Known rows, with every step that occurs:
tedef, vodev, rikig: [-4.92 -0.74  1.52 -1.21  1.16  0.08  2.05 -2.41  1.92  3.27 -0.10 -2.44
  0.69 -1.37 -0.09  1.93  0.96 -1.71 -0.42 -0.02  1.07  0.02  1.99 -1.88
 -1.93  0.73 -2.47]
tedef, vodev: [-4.32  0.73 -0.07  0.15  0.36  0.95  0.83 -2.01  1.06  2.97  1.56 -2.55
  0.67  0.05  0.46  2.22 -1.61 -1.01 -0.15  0.40  1.38 -0.55  1.76 -0.65
 -2.69  0.96 -2.59]
bafi, biko, meseg, dami, lubu, tedef, vodev: [-1.52  0.41  0.56 -5.29  0.52  0.87  0.76 -2.49  2.70  1.80  0.72  2.55
 -1.67 -1.17 -3.49  3.18 -3.32 -2.18  1.40  0.70 -2.20 -1.72  1.05 -1.69
 -1.39  2.76 -2.95]
dami, lubu, tedef, vodev, rikig: [-4.19 -0.16  1.63 -3.11  1.34  0.94  2.10 -3.14  3.50  2.57 -0.37 -0.68
 -1.36 -2.64 -0.11  1.91  1.26 -2.27  1.39  0.39  0.94 -0.38  1.63 -2.58
 -2.08  2.74 -4.27]
dami, meseg: [-1.95  2.32  0.74  0.15  0.92  0.77  1.78 -2.29  2.24  2.97  1.54 -1.53
  0.85  1.41  1.21  0.96  0.27 -2.03 -1.25  0.17  0.53 -2.40  0.33  2.13
 -2.05 -4.40 -6.00]
biko, meseg, dami, lubu, tedef, vodev, rikig: [-2.79 -0.46  2.20 -5.16  1.89  0.12  0.90 -2.05  2.74  1.99 -1.27  2.71
 -1.18 -1.68 -1.91  2.85 -0.11 -2.62  1.16  0.36 -1.13 -0.64  1.71 -1.15
 -1.42  1.60 -1.92]
lubu, tedef, vodev, rikig, meseg: [-1.56  1.18  2.41 -2.04  0.77  0.22  1.72 -2.34  3.23  1.19 -0.31  0.61
  0.26 -3.20 -0.39  2.59  0.33 -3.07 -0.80  0.80 -0.60 -0.24  0.72 -1.65
 -2.57  2.22 -1.32]
lubu, tedef, vodev, rikig, meseg, biko, bafi: [-3.33  1.82  1.40 -4.79  0.80  0.21  2.52 -0.81  2.17  1.19  0.22  0.13
  1.92  0.05 -2.94  2.31  2.45 -2.67 -0.60  1.00 -3.47 -1.09  1.59 -2.59
 -1.38  2.10 -0.33]
rikig, meseg: [-0.97  2.47  1.44  2.13  0.54  0.16  1.14 -1.30  1.62  1.34  0.94 -0.31
  1.21 -1.00  1.81  1.98 -1.63 -2.44 -1.82  0.74 -0.61 -2.48  0.50  1.30
 -2.57 -2.44 -3.37]
biko, meseg, sete: [-0.48 -0.03  0.73  1.09  0.49 -0.97  1.47 -0.42  1.95  0.11 -0.16  1.16
  2.54 -2.21  1.58  1.87  0.59 -2.14 -2.28  0.77 -1.41 -1.00  0.95 -0.73
 -2.38 -2.67 -1.96]
rikig, vodev, tedef, lubu: [-7.60  0.77  1.04 -2.84  0.43  0.22  1.02 -0.75 -0.54  2.07  1.27 -2.62
  1.07  1.80  0.27  1.37 -1.19 -1.28  0.51  0.89  1.13  0.65  1.82  2.83
 -1.64  1.93 -5.35]
sete, meseg, rikig, vodev, tedef, lubu: [-6.39  0.80  1.91 -3.85  1.02 -0.90  0.51 -1.17 -0.33 -0.45  0.99 -0.15
  2.42  2.14 -1.55  1.48 -0.89 -0.90  0.00  0.66 -0.57  2.70  1.86  2.15
 -2.11  0.30 -3.79]
biko, meseg, rikig: [-0.35  0.24  2.02  1.52  1.45 -0.20 -0.04 -0.70  1.36  0.14  0.16  1.20
  1.44 -0.04 -1.19  1.67 -0.62 -2.26 -2.33  0.04 -1.90 -0.74  0.97 -0.48
 -2.00 -3.35 -1.02]
lubu, tedef: [-2.02  0.24  2.55  0.45  1.87  1.82  0.83 -1.70  3.20  1.71  0.04 -2.22
 -0.62 -1.26  1.62  1.51  1.19 -3.04 -0.49  0.81  1.67 -1.85  0.40 -2.36
 -2.56  0.80 -0.78]
rikig, meseg, biko: [-2.33  1.75  0.74  0.13  0.47  0.10  1.94 -0.99  1.67  1.04  1.45 -0.04
  2.65 -0.75  1.45  1.66 -0.40 -2.25 -2.08  1.16 -2.11 -2.16 -0.51 -0.92
 -2.47 -2.45 -4.20]
gatu, sete, meseg, dami: [-4.51 -1.21  2.84 -1.80  2.54 -1.20  1.70 -1.92  1.14  0.93  0.53  0.77
  2.41  2.15  0.67  2.46 -1.51 -1.53 -0.92  0.61 -0.24  0.51  0.11  2.06
 -2.12 -3.55 -0.73]
bafi, biko, meseg, rikig, vodev, tedef, lubu: [-4.71  0.01  1.45 -4.45 -0.11 -0.90  0.97 -1.10 -0.13  0.59  0.96  0.22
  1.53  1.09 -3.79  1.73 -1.78 -1.62 -0.63  0.61 -2.81  1.37  1.43  0.87
 -0.77  1.72 -4.59]
bafi, biko, meseg, dami, lubu: [-1.45  0.56  0.85 -2.33  1.11 -0.28  1.10 -1.84  1.23  2.09  0.26  2.37
 -1.14  1.87 -1.42  2.25 -3.84 -2.08  0.54  0.31 -2.87 -3.79  1.17  0.84
 -0.25 -2.90 -5.85]
rikig, meseg, sete, gatu: [-1.08  1.28  1.11  0.63  0.93 -1.59  1.76 -0.28  0.79  0.25  0.22  1.96
  3.36  0.15  0.62  3.13 -2.61 -2.51 -2.30  0.81 -1.12  0.26  2.02 -2.78
 -2.22 -2.51 -3.03]
tedef, vodev, rikig, meseg: [-2.48  1.52  1.59 -0.79  0.36 -0.66  2.00 -2.25  2.12  1.96  0.23 -0.14
  1.08 -2.19 -0.22  2.41 -0.66 -2.28 -1.30  0.42 -0.79 -0.39  1.17 -0.03
 -2.33  0.25 -2.91]
vodev, tedef, lubu: [-6.17 -0.46  2.07 -2.91  1.44  1.05  1.31 -1.49  0.57  1.92  0.21 -3.25
  1.05  1.57  0.89  0.94 -0.31 -1.44  0.26  0.31  1.50 -0.60  1.39  2.28
 -2.12  1.09 -5.91]
meseg, biko: [-4.04 -0.12  0.71  0.19  1.22  0.68  1.91 -1.05  1.53  2.16  1.21 -2.32
  2.00 -0.11  1.70  1.15  1.20 -1.71 -1.38  0.75 -0.49 -1.74  0.10 -2.56
 -2.03 -2.37 -3.83]
gatu, sete, meseg, rikig, vodev, tedef: [-5.05  0.20  3.24 -1.76  0.71 -1.92  1.96 -1.26  0.40  0.04  1.17 -0.24
  4.13  3.49 -1.08  1.78  0.69 -1.85 -1.30  1.38 -0.47  3.53  0.33  2.47
 -2.40 -0.67 -2.89]
bafi, biko, meseg: [ 0.96  0.79  1.47  0.72  0.55 -0.44  1.23 -1.96  2.52  1.88 -0.24 -0.62
  1.32 -2.28 -1.57  1.96 -1.44 -2.62 -1.69  0.20 -2.25 -2.57  0.87  0.72
 -0.87 -1.58 -2.82]

Rows:
[-3.82  2.65  0.02 -2.48  0.83  0.62  2.58 -0.70  1.05  2.29  1.71 -1.71
  2.41  4.38 -1.68  0.89  2.19 -1.79 -1.07  0.40 -2.68 -3.14  1.33  0.77
 -0.85 -3.83 -4.60]
dami, meseg, biko, bafi
[ 0.59 -0.73  2.01  0.45  0.75 -0.68  0.76 -1.68  2.11  0.37  0.32  0.86
  1.30 -0.48 -3.35  1.85 -0.70 -2.49 -2.28  0.06 -3.46 -1.25  0.57 -2.22
 -1.09 -2.41 -1.98]
bafi, biko, meseg, rikig
[-4.35  1.14  3.05 -0.99  0.88 -1.26  0.63 -0.73  0.04 -0.15  0.58 -0.24
  3.45  4.34 -1.73  1.73  1.07 -2.04 -0.87  1.05 -0.68  1.55  1.38  1.27
 -2.10 -1.17 -2.08]
sete, meseg, rikig, vodev, tedef
[-2.37  0.58  2.18  0.52  1.80 -1.07  2.23 -2.92  2.53  0.73  0.49 -1.22
  3.25 -1.84  2.08  1.77 -0.38 -1.32 -1.26  0.60  0.57  1.44  0.03  3.35
 -2.93 -2.64 -2.85]
gatu, sete, meseg
[-2.15  1.96  0.75  1.69  0.07 -1.07 -0.19  0.15 -0.08  0.53  1.51  1.29
  1.48  0.16 -1.48  2.38 -1.48 -2.01 -2.04  0.71 -2.05  0.77  1.65  0.19
 -1.57 -2.67 -0.63]
biko, meseg, rikig, vodev
[-5.50  1.51  2.17 -0.23  0.40 -0.20  1.20 -0.40 -0.20  2.69  0.87 -2.62
  1.96  3.41  0.42  1.57  0.88 -2.40 -0.43  1.30  1.20 -0.56  1.52  1.86
 -1.67  0.37 -3.61]
rikig, vodev, tedef
[-3.41  1.79  0.57 -4.22  0.53  1.31  0.56 -1.92  1.85  1.50  1.61  2.63
 -1.69  0.22 -0.59  3.17 -3.39 -2.19  1.33  1.13 -0.82 -1.71  0.91 -0.81
 -2.59  2.42 -3.29]
rikig, meseg, dami, lubu, tedef, vodev
[-5.52  0.81  1.40 -3.32  0.45 -0.61  0.08 -0.12 -0.65  0.34  0.78  0.40
  1.90  0.91 -1.91  1.69 -1.30 -1.34 -0.58  0.73 -1.39  1.69  1.71  2.78
 -1.59  0.79 -3.87]
biko, meseg, rikig, vodev, tedef, lubu
[-1.60  1.04  0.78  0.65 -0.47 -1.38  0.61 -0.80  0.59  0.80  1.73  1.16
  1.30 -0.55 -3.28  2.31 -1.96 -2.31 -2.01  0.72 -3.50  0.22  1.30 -1.52
 -0.68 -1.51 -1.41]
bafi, biko, meseg, rikig, vodev
[-1.71  0.93  0.60 -0.95  1.10 -1.01  2.16 -1.00  1.25  1.48  0.68  1.02
  3.10  2.03  0.08  2.26 -1.16 -2.12 -1.97  0.42 -0.17  0.31  1.99 -2.22
 -1.96 -3.86 -5.12]
dami, meseg, sete, gatu
[-3.40  0.01  1.48 -1.39  1.56 -1.09  2.89 -2.44  2.39  0.42  1.06 -0.97
  4.43 -1.66  1.66  1.46  0.77 -1.20 -1.61  0.99 -1.07  1.51 -0.84  0.97
 -2.85 -3.03 -3.64]
gatu, sete, meseg, biko
[-1.26  1.31  2.78  0.79  1.09 -0.75  2.18 -1.74  2.37  1.58 -0.52 -0.47
  1.19 -1.73  1.37  1.89  0.50 -2.89 -1.75  0.50 -0.88 -1.93  0.72  0.27
 -1.88 -2.11 -3.23]
vodev, rikig, meseg
[-7.08  1.04  0.87 -4.67  0.16  0.06  1.40 -1.14 -0.28  1.38  2.16 -0.40
  1.32  3.54 -1.99  0.98 -0.59 -1.21 -0.26  0.62 -0.64  1.55  1.15  2.54
 -1.75 -0.42 -6.87]
dami, meseg, rikig, vodev, tedef, lubu
[-4.08  1.30  1.21 -2.06  1.58 -0.98  2.85 -1.17  1.21  0.45  0.81 -1.66
  4.57  1.64 -0.68  1.65  1.50 -1.21 -1.18  0.71 -2.66  0.00  1.13  1.86
 -1.52 -2.49 -2.06]
gatu, sete, meseg, biko, bafi
[-5.43 -1.30  2.03 -5.06  1.96  0.72  1.68 -2.47  2.57  2.73 -0.30  0.96
 -1.91 -0.04 -0.94  2.35  0.31 -2.50  1.51  0.44  0.35 -0.67  1.60 -3.25
 -1.44  2.06 -2.72]
meseg, dami, lubu, tedef, vodev, rikig
[-4.43  1.09  0.86 -3.71  0.83 -0.41  1.73 -1.92  0.76  2.28  0.77  2.91
 -1.03  1.42 -0.35  2.70 -3.00 -1.78  0.85  0.53 -1.77 -1.92  1.52  0.23
 -1.45 -1.22 -6.11]
tedef, vodev, rikig, meseg, dami, lubu
[-3.59 -0.61  3.03 -4.57  1.76  0.14  1.35 -1.36  2.07  1.64 -0.10  2.34
 -0.58  0.52 -1.46  3.10 -0.71 -3.04 -0.64  0.86 -1.29 -1.21  0.61 -2.85
 -1.81  1.01  0.55]
lubu, tedef, vodev, rikig, meseg, dami
[-2.28 -1.29  2.14 -6.27  1.24 -0.25  1.82 -2.99  3.38  2.18 -1.09  2.47
 -1.60 -1.80 -3.88  2.83 -0.64 -2.80  1.21  0.33 -2.41 -0.96  1.41 -3.00
 -0.55  2.47 -2.65]
bafi, biko, meseg, dami, lubu, tedef, vodev, rikig
[-3.74 -0.09  1.97 -2.36  2.14  1.66  0.85 -1.59  2.13  1.97  0.35  0.89
 -2.35  1.39  0.98  1.88 -0.86 -2.70  1.33  0.86  0.44 -3.18  0.72 -2.09
 -1.63 -0.27 -3.46]
meseg, dami, lubu, tedef
[-2.05  0.05  2.23 -0.61  2.11 -0.03 -0.19  0.02  0.47  1.78 -0.35  1.43
  0.71  1.81 -0.53  2.66 -2.08 -2.27 -1.24  0.33 -1.25 -2.66  1.27  1.20
 -1.23 -3.68  0.22]
biko, meseg, dami
[-2.92 -0.13  1.04  0.79  1.56 -1.03  1.80 -0.39  0.71  1.35  0.10  0.05
  2.81  0.56  0.84  2.75 -1.34 -2.16 -1.67  0.52  0.46  0.46  2.66 -3.93
 -1.87 -2.16 -2.52]
meseg, sete, gatu
[-4.44 -0.31  2.26 -3.18  1.24 -0.59  1.50 -1.28  0.67  2.26  0.29  1.69
  0.58  1.34 -1.21  2.97 -1.71 -2.24 -0.90  0.48 -1.56 -1.26  1.18 -1.01
 -1.49 -0.94 -0.92]
tedef, vodev, rikig, meseg, dami
[-1.27  0.24  2.16 -0.37  1.30 -2.32  2.56 -0.61  1.45  0.47 -0.97  2.01
  3.40 -0.94  0.06  3.00 -0.70 -3.00 -2.27  0.57 -1.21  0.82  2.36 -4.00
 -1.69 -2.41 -2.87]
vodev, rikig, meseg, sete, gatu
[-2.83  0.98  2.07 -0.44  1.48 -0.06  0.76 -0.48  0.16  1.54  0.89  1.54
  0.60  3.01  0.44  2.58 -2.66 -2.45 -1.48  0.73 -1.41 -2.98  0.53  0.10
 -1.61 -3.43 -1.28]
rikig, meseg, dami
[-3.56  1.95  1.21  1.24  0.77 -1.34  0.10 -1.10  0.35 -0.26  1.76  0.61
  2.19  1.05 -0.66  2.15 -1.00 -1.37 -1.18  0.70 -1.21  1.79  1.70 -0.44
 -2.22 -3.06 -0.55]
sete, meseg, rikig, vodev
[-3.20  1.19  2.72 -0.81  0.39 -1.09  0.24  0.31 -0.14  0.68  0.28  0.48
  2.58  2.87 -2.15  1.95  0.59 -2.50 -1.51  1.10 -1.44  0.65  1.32  1.64
 -1.57 -0.69 -2.11]
biko, meseg, rikig, vodev, tedef
[-2.69  1.39  0.74 -4.49  0.44  0.20  2.77 -2.43  3.20  0.95  0.62  1.86
  0.45 -3.37 -0.24  2.14  0.61 -2.52  0.24  1.24 -2.46 -0.67 -0.07 -2.92
 -2.28  1.50 -5.56]
dami, lubu, tedef, vodev, rikig, meseg, biko
[-7.45 -0.03  2.06 -4.38  0.73 -1.50  1.85 -1.64 -0.12 -0.42  1.52 -0.28
  3.34  1.28 -1.06  1.64 -0.99 -0.77 -0.29  0.95 -0.51  4.47  0.73  3.61
 -2.39  0.92 -4.79]
gatu, sete, meseg, rikig, vodev, tedef, lubu
[-1.48  0.83  1.08 -3.64  0.78 -1.40  2.47 -1.65  2.33  0.16 -0.54  4.00
  1.27 -2.11 -0.87  3.63 -1.80 -2.80 -0.13  0.99 -1.40  1.57  2.38 -4.66
 -2.24  1.76 -4.32]
dami, lubu, tedef, vodev, rikig, meseg, sete, gatu
[-3.79 -0.49  2.63 -5.59  2.38 -0.13  1.39 -3.15  3.01  1.16 -1.02  1.88
 -0.55 -0.54 -1.48  2.66  0.18 -2.13  1.74  0.39 -0.30  0.25  1.82 -1.61
 -1.93  1.08 -1.95]
sete, meseg, dami, lubu, tedef, vodev, rikig
[ 0.15 -0.76  0.71 -0.04 -0.14 -1.27  2.32 -1.36  2.60  0.54  0.13  0.91
  2.24 -2.88 -0.71  1.98 -0.24 -2.52 -2.16  0.76 -2.93 -1.54  0.62 -2.68
 -1.33 -1.52 -2.77]
bafi, biko, meseg, sete
[-4.66  0.28  0.44 -4.14  1.23  1.85  0.55 -2.16  1.71  2.44  1.39  0.85
 -1.99  1.01 -0.44  2.71 -2.19 -1.67  1.89  0.80  0.67 -1.38  1.33 -1.99
 -2.20  2.59 -3.00]
meseg, dami, lubu, tedef, vodev
[-2.70  0.39  3.11 -3.26  2.15  0.54  1.64 -1.85  3.01  1.20 -0.67  2.89
 -1.96 -0.15  0.43  2.14 -0.09 -3.46  0.77  0.93 -1.26 -2.96  0.47 -1.69
 -1.43 -0.21 -3.68]
vodev, rikig, meseg, dami, lubu, tedef
